In the rows, zero is written as 128.
Known rows, with every step that occurs
kala gudu: [124 127 166 119 135 133 101 120 107 121 137 129 100 147 140 116 119 118
 103 124]
kala gudu zitus novik: [150 165 179  76 149 100 121 140 125 158 140 140  97 171 125  96  79 105
  77 143]
goguv diful gudu zitus: [118 166 127 136 163 123 124 178  86 135 145 156  95 134 147 117  95 173
 122 147]
ribu novik kala gudu: [183 120 175 125 116 142 144 118 141 139 106 148  95 171 111 130 125 112
 115 144]
goguv kala gudu zitus novik: [135 169 211  81 165 101 133 136 134 154 143 157  97 154 138 112  80 136
  75 153]
kala gudu zitus: [127 142 162  98 130 114  85 134  77 146 135 146  76 152 138 126 110 102
  76 123]
novik kala gudu zitus goguv: [197 102 197  72 166 110  99 111 100 152  81 144  77 184  85 109 103  97
  70 101]
goguv zitus novik: [ 90 181 122 100 160 113 150 127 157 129 126 110 141 165 116 114  90 148
  93 141]
gudu zitus goguv: [153 104 137  81 142 110 114 156 113 157 110 141 104 148 106 116 122 119
  95 112]
ribu novik kala goguv zitus: [122 142 113 122 132 172 169  95 101 129  86 141 106 167  98 189 116 138
 127 134]
goguv zitus novik kala gudu: [139 177 187  93 183 117 136  86 142 124  96 114 113 203  98 105  73 125
  70 128]
diful gudu: [130 153 142 153 160 123 126 133 139 105 131 129 109 132 142 112 108 157
 146 117]
diful gudu zitus goguv: [158 130 151 105 172 105 112 162 123 134 114 143  87 153 121  98 104 148
 113 101]
diful gudu zitus: [132 169 138 136 154 106 111 147 108 129 128 145  86 139 147 122 103 142
 120 119]
goguv diful gudu zitus novik kala: [189 186 169 110 193 106 172 158 144 147 111 155 116 172 105  92  59 165
 125 155]
zitus goguv diful gudu: [138 110 150 124 185 137 133 180 129 117 133 133 122 143 120  84 107 190
 146 129]
goguv diful: [110 126 119 123 137 145 138 162 102 132 145 138 135 121 130 125 124 156
 131 158]
zitus goguv: [153  87 142 101 148 126 126 139 139 133 115 125 129 142 104 105 129 133
 122 111]
ribu novik diful gudu zitus goguv: [187 115 160 100 150 110 170 186 153 168 111 180  86 178  72 122 108 149
 151 119]
ribu novik: [140 121 112 133  94 139 158 159 155 145 135 144 118 134 131 135 141 137
 138 154]

Rows
[152 158 158 123 165 102 143 142 114 148 115 170  95 160  89 136  92 135
 148 106] => novik diful gudu zitus
[198 155 162  78 161 125 175  94 115 158  88 152 122 165  76 148  73  98
 128 133] => gudu zitus novik kala goguv
[113 197 165 113 201 107 180 127 169 127 118 132 130 192  78 117  62 169
 144 118] => goguv zitus novik diful gudu
[ 89 171 123  96 168 148 158 104 115 124 120 115 134 163 107 149  80 142
 115 134] => kala goguv zitus novik
[184 151 152  77 169 142 183 126  92 159 102 160 129 162  80 140  71 129
 129 161] => gudu zitus novik kala goguv diful
[183  99 188  70 174 128 109 143  75 156  97 160  86 177  89 102 103 129
  72 133] => novik kala gudu zitus goguv diful
[161 124 206  96 200 100 152 152 134 148 105 183  98 155  79 132  95 175
 143 104] => novik diful gudu zitus goguv kala
[160 154 147 127 186 152 145 123  51 130 101 168  92 146 108 153  80 157
 148 130] => novik kala goguv diful gudu zitus
[173 115 149 121 150 158 152  71  93 122  84 140 124 142  88 164 111 112
 154 112] => novik kala goguv
[173 137 182 100 147 113 102 101  87 149  96 152  75 169 110 131 103  92
  77 117] => novik kala gudu zitus
[155 112 138 118 105 134 188 153 156 160 123 164 128 154  77 153 134 130
 170 149] => ribu novik diful
[138 100 127  78 151 127 124 185  88 160 128 153 115 140 108 111 118 148
  96 144] => gudu zitus goguv diful
[109 170 150  90 169 110 183 122 158 146 115 132 149 186  61 131  84 141
 125 130] => goguv zitus novik diful
[133  92 210  94 171 132 107 128 126 122 126 139 105 141 124 110 121 156
  95 119] => zitus goguv kala gudu
[167 153 208  62 157  96 153 137 127 178 127 163 105 191  71 114  72  98
 110 133] => kala gudu zitus novik diful
[143 134 184 110 192 105 120 158 131 132 116 160  87 135 133 115 103 181
 111 109] => diful gudu zitus goguv kala
[106 161 149  81 178 145 189  99 117 142 109 139 144 180  50 162  73 135
 146 123] => kala goguv zitus novik diful
[161 152 147 126 132 112 174 174 139 163 123 182  86 163  93 147 108 145
 156 136] => ribu novik diful gudu zitus
[159 137 157 148 190 171 160 112  79 104 105 149 114 142 105 144  86 171
 176 129] => novik kala goguv diful gudu
[ 62 148 106 119 152 165 125  93  65 112 119 122 115 142 121 175 112 140
 116 113] => kala goguv zitus
[174 166 187 119 183 103 191 139 190 136 124 146 143 173  72  98  72 155
 180 126] => zitus novik diful gudu
[158 138 152 145 135 130 186 161 166 138 126 165 111 160  91 138 115 159
 185 134] => ribu novik diful gudu
